Every row comes from one small tree of marks. The marks that hang from a mark follow it in brackets, in the order of their numbers. Every link used is in the known rows. Which tree was each row made from?
Known rows:
k217[k941]: [-11.5 -18.2  21.1  -9.6  -6.7 -21.2 -24.9 -19.0  -8.8 -15.7   6.2  19.5
  69.3   3.5   3.8 -22.2 -49.1 -24.1   9.0 -28.4   2.8]
k693[k941[k467]]: [-11.0  -9.0   8.0  -1.9  -0.9 -23.1   2.2 -26.2  -8.2   1.9  -6.2  11.1
  65.4   2.0  15.2 -16.0 -48.5 -18.1  21.2 -11.0   1.2]
k467[k438 k693 k941[k956]]: [-16.4 -11.1  31.0   3.9 -12.2 -12.2 -34.9 -18.0   3.4 -42.8   3.0   0.4
  43.0  11.6   2.7 -29.8 -42.7   3.1  43.3  -2.7  15.7]
k217[k941[k189 k467[k438] k984]]: [-13.4 -16.2   6.6 -10.2  -1.4  14.3  16.2 -22.8  -1.0 -16.0  -6.5   1.1
  33.8  -5.9  34.3 -16.7 -56.5 -39.2  38.9  -9.3   0.6]
k467[k438 k693 k941[k189 k984]]: [-22.7 -17.8  25.0  10.9  -6.5   4.7 -15.4 -20.0   2.8 -41.2  11.7  -1.8
  49.0   4.2  18.8 -25.0 -48.9   0.0  45.5 -16.3  15.6]
k984[k941[k189 k438]]: [ -4.9  -8.8   1.5  -2.9  -4.5   3.7  13.0 -18.3  -9.7   8.1  17.0   3.7
  43.0  -7.3  28.2 -12.4 -48.7 -30.7  26.5 -13.3  -4.2]
k984[k941[k189 k438 k956]]: [  1.7  -2.5   3.6  -8.8 -10.1  14.1  16.1 -17.8 -10.7  11.4   5.7   2.0
  11.9  -8.0  31.3 -10.1 -38.4 -27.3  33.0  -9.6  -3.8]
k984[k941[k189 k467[k438] k956]]: [ -2.9 -13.2  -1.1  -8.1   1.2  14.9  28.6 -21.0  -4.3   2.6 -15.7  -9.4
  10.0  -8.3  38.1 -14.2 -48.4 -36.1  39.3   9.8  -4.6]
k693[k941[k189 k438[k467] k984]]: [-10.2  -6.1   5.4   7.4  -9.1   8.2  24.0 -30.0 -15.4  -8.1  20.9  10.3
  33.7  -4.7  19.7  -6.5 -46.0 -20.0  40.6 -24.1   3.3]
k143[k941[k189 k467[k438 k693] k956 k984]]: [-15.4  -0.6  15.3   1.1  -6.8  14.7  21.5 -21.6   3.7 -28.8 -19.0 -16.3
  12.1  -3.7  65.9 -13.1 -34.2 -18.3  50.6   3.3   6.8]
k467[k941[k189 k438 k956 k984]]: [ -7.3   3.6  18.4 -10.0 -18.2  27.9   2.2 -13.7  -4.8 -12.4   6.3   6.3
   7.9  -5.2  17.1 -12.4 -39.4  -9.5  45.4 -23.7   1.2]
k438[k467[k693] k941[k984]]: [-16.0 -15.4  16.6  26.1  -4.4  -5.7   5.4 -16.2 -13.3 -44.3  25.5  14.1
  59.1   7.1  23.4 -14.5 -56.2   4.3  15.1 -35.5  18.6]
k143[k941]: [-14.3  -9.6  25.6  -4.0  -7.6 -31.6 -14.2 -14.5  -9.1 -17.0   3.9   8.9
  75.0  -0.1  18.6 -16.5 -37.6 -12.6  12.4 -23.7  -3.7]
k693[k941[k438 k956]]: [ -4.6   4.9  14.5 -11.9 -16.5 -12.5 -10.6 -27.4 -11.3   2.9   7.6   8.1
  35.5   4.0   3.0 -14.7 -36.1 -10.8  41.1 -10.3   1.1]
k189[k941[k438 k984]]: [-10.7   5.7  15.1  -7.7 -14.5  -4.7 -17.9  -4.9 -10.0 -12.3  19.5   8.5
  56.7  -1.7  -1.3 -11.9 -52.3  -3.5  38.2 -29.3   2.2]
k956[k941[k984]]: [-12.0 -10.5  21.9  -6.0  -5.4 -19.6 -21.6 -13.3 -16.4  -4.2   7.6   5.9
  63.8   2.6  21.8 -11.7 -47.3  -0.7  11.0 -51.1  -5.9]
k189[k941[k438 k467]]: [-10.0   3.6   0.9  -7.8  -7.3  -9.0  -0.8  -2.9   1.7  -7.6   4.3   8.1
  52.6  -4.0  14.5 -14.9 -54.2 -28.6  32.9  -3.3   2.3]
k941[k467]: [-11.7 -11.2   1.5  -3.4  -0.5 -12.3  -9.5 -16.1  -2.5  -1.4  -3.8   7.5
  55.5  -1.8  38.1 -16.1 -53.2 -32.5   2.3 -16.3   2.1]
k143[k941[k189 k438 k467 k984]]: [-12.6   7.2   7.1  -5.9  -8.3  14.5  32.3 -15.4  -1.9  -5.4   0.4  -1.4
  32.1 -13.0  59.9  -4.5 -42.5 -33.8  37.7 -11.2  -7.0]
k467[k438 k693[k941[k956]]]: [-13.8  -9.0  22.9   2.7 -10.2 -23.5 -25.2 -30.7  -4.2 -23.8  -0.5  -3.2
  45.0  13.2   6.2 -25.4 -37.0   3.0  47.2   1.4  15.1]
k956[k941[k467[k438] k984]]: [-14.3  -9.0  12.2  -6.5  -0.1 -11.1  -3.3 -16.4  -5.1  -8.1  -0.9  -6.5
  52.2   1.1  32.3 -13.2 -57.8 -17.0  33.9 -22.2  -7.6]
k143[k941[k467]]: [-14.1  -5.5  15.7  -3.1  -3.3 -22.2   5.2 -13.7  -3.5 -13.3  -9.6   5.6
  65.5  -3.7  38.4 -13.8 -43.4 -26.2  14.3 -10.3  -5.3]
k189[k941[k438 k467 k984]]: [-10.4  11.4   4.7  -8.3  -9.5   4.5   2.3  -4.1  -2.2  -7.8   6.6   5.9
  47.0  -4.7  17.7  -9.4 -58.1 -17.8  39.3 -16.4   1.0]

Write each row's tree:
[ -8.9  -8.4  -0.1  12.6 -11.4  15.9   5.4 -22.6  -0.5 -22.2  10.0   1.9
   0.9  -1.6  57.0 -14.3 -34.2 -36.5  22.9  -9.2  18.0] => k941[k189 k438[k467[k693]] k956]
[ -7.1 -11.6   1.1   4.9   1.5  12.5  22.9 -22.4   1.7 -11.9 -16.1 -12.4
  11.6  -1.8  53.2 -18.4 -46.8 -28.8  40.1  14.0   8.2] => k984[k941[k189 k467[k438 k693] k956]]
[-14.6  -0.7   1.9   5.6  -2.9  10.4  15.5 -14.8   2.4  -8.7   3.1  -6.0
  28.2  -2.1  75.8  -9.0 -46.5 -29.0  29.6 -22.0   5.3] => k956[k941[k189 k438 k467[k693] k984]]
[-13.2   3.7  14.7  -1.5  -9.0   4.8 -10.6  -9.8   2.3 -30.6 -13.4  -8.9
  25.8   4.9  23.9 -18.4 -50.4  -1.8  52.0  -1.2  14.6] => k189[k941[k467[k438 k693] k956 k984]]
[-16.8  -7.5  16.9  -4.8  -2.8 -23.9   3.1 -17.7   0.5 -22.5  -3.4  -4.6
  63.7  -2.0  31.2 -17.5 -47.7 -28.7  34.3   6.5  -5.5] => k143[k941[k467[k438]]]
[-13.2  -0.5  19.1  -5.5  -8.8  10.9  -7.3 -23.7   2.0 -30.3 -11.6  -3.6
  23.7   6.7  33.5 -21.1 -53.7 -20.2  45.6  -4.2  13.4] => k217[k941[k467[k438 k693] k956 k984]]
[ -4.6  13.1  17.0 -13.2 -18.9   1.1  -7.5 -26.5 -16.1   4.0   9.3   5.4
  29.2   2.5   3.4  -9.4 -40.3   0.8  48.9 -23.0   0.6] => k693[k941[k438 k956 k984]]
[-10.8 -23.9   6.0  13.5  -2.0   9.4  32.2 -17.3 -17.6 -26.6  18.7  14.8
  38.4  -6.4  24.6  -8.0 -51.1 -12.0  14.2 -37.8   5.2] => k438[k467 k941[k189 k984]]
[ -8.1  -2.7  13.5   6.3 -15.0  29.3  14.8 -23.8  -4.1 -30.8   8.2   9.1
  -0.7  -1.2  42.5 -13.3 -40.2 -31.5  36.9 -21.1  16.4] => k217[k941[k189 k438[k467[k693]] k956 k984]]
[ -9.0  -0.5   3.6  12.8 -14.3  29.0   6.9 -22.8  -4.7 -19.8  12.4  -0.1
  -4.8  -3.4  59.1  -9.6 -39.3 -25.4  30.6 -21.4  17.3] => k941[k189 k438[k467[k693]] k956 k984]
[ -4.5   6.3   9.4  -2.3 -17.5  16.1  -4.3 -20.2 -12.7  -9.4  18.1   6.8
  11.9  -3.4  27.3  -7.4 -48.4 -21.4  27.1 -27.5   3.6] => k941[k438[k467] k956 k984]
[-11.0  -3.1  16.0   4.9 -10.0  -6.6  -1.0 -15.1 -13.3 -12.8  26.5   8.2
  46.9   0.1  25.0  -7.3 -52.1 -17.3  24.0 -42.1  -5.0] => k956[k941[k438[k467] k984]]
[ -4.3 -13.7   0.9  10.0  -3.6   8.1  29.2 -20.6 -12.5  -3.1  21.5   9.1
  36.5  -8.6  28.9 -10.6 -51.8 -37.7  22.5 -14.3  -1.7] => k984[k941[k189 k438[k467]]]
[ -8.3   1.4  -8.5   1.1  -8.2  20.9   9.2 -19.3   7.8  -5.9  -8.1  -5.8
  -2.3  -4.4  75.5 -14.3 -37.2 -43.4  25.4   4.0  15.0] => k941[k189 k438 k467[k693] k956]
[ -9.1  -5.2  10.2 -11.7 -11.9  15.4   1.8 -20.4  -6.7  -7.6  14.5  10.9
  34.9  -6.0  26.5 -13.0 -48.0 -32.2  31.7 -29.6   0.7] => k217[k941[k189 k438 k984]]
[ -4.9  -3.6  -2.4 -10.7  -5.7  27.3  13.9 -18.4  -7.3   7.1 -18.3  -0.3
  -0.6 -10.8  60.1  -7.5 -41.2 -29.8  17.5 -22.5   2.7] => k941[k189 k467 k956 k984]
[-14.0 -21.3   7.6   0.0  -3.0   5.0  12.9 -16.6  -9.7 -23.2  17.5   0.7
  42.7  -4.2  16.4 -14.0 -52.4  -6.7  36.1 -21.8   2.5] => k467[k438[k941[k189 k984]]]
[ -4.7   5.5  11.2 -12.7 -10.0   8.9  -0.4  -3.6  -8.9  -7.9 -18.4   5.9
  25.5  -3.6  16.4 -10.2 -46.8  -5.6  31.3 -20.8   1.8] => k189[k941[k467 k956 k984]]
[-11.9 -12.1  28.2  -8.4 -12.0 -10.1 -27.0 -15.5  -2.5 -29.0   2.1   4.7
  40.8   5.2 -13.1 -25.5 -44.7  -3.2  42.1  -7.9   2.2] => k467[k438 k941[k956]]
[-13.8  -8.7  -1.1   2.0  -5.0  10.6  13.1 -20.5   9.5 -18.9   1.2   6.0
  33.1  -1.9  57.6 -19.5 -47.1 -53.2  27.2   0.1  14.2] => k217[k941[k189 k438 k467[k693]]]
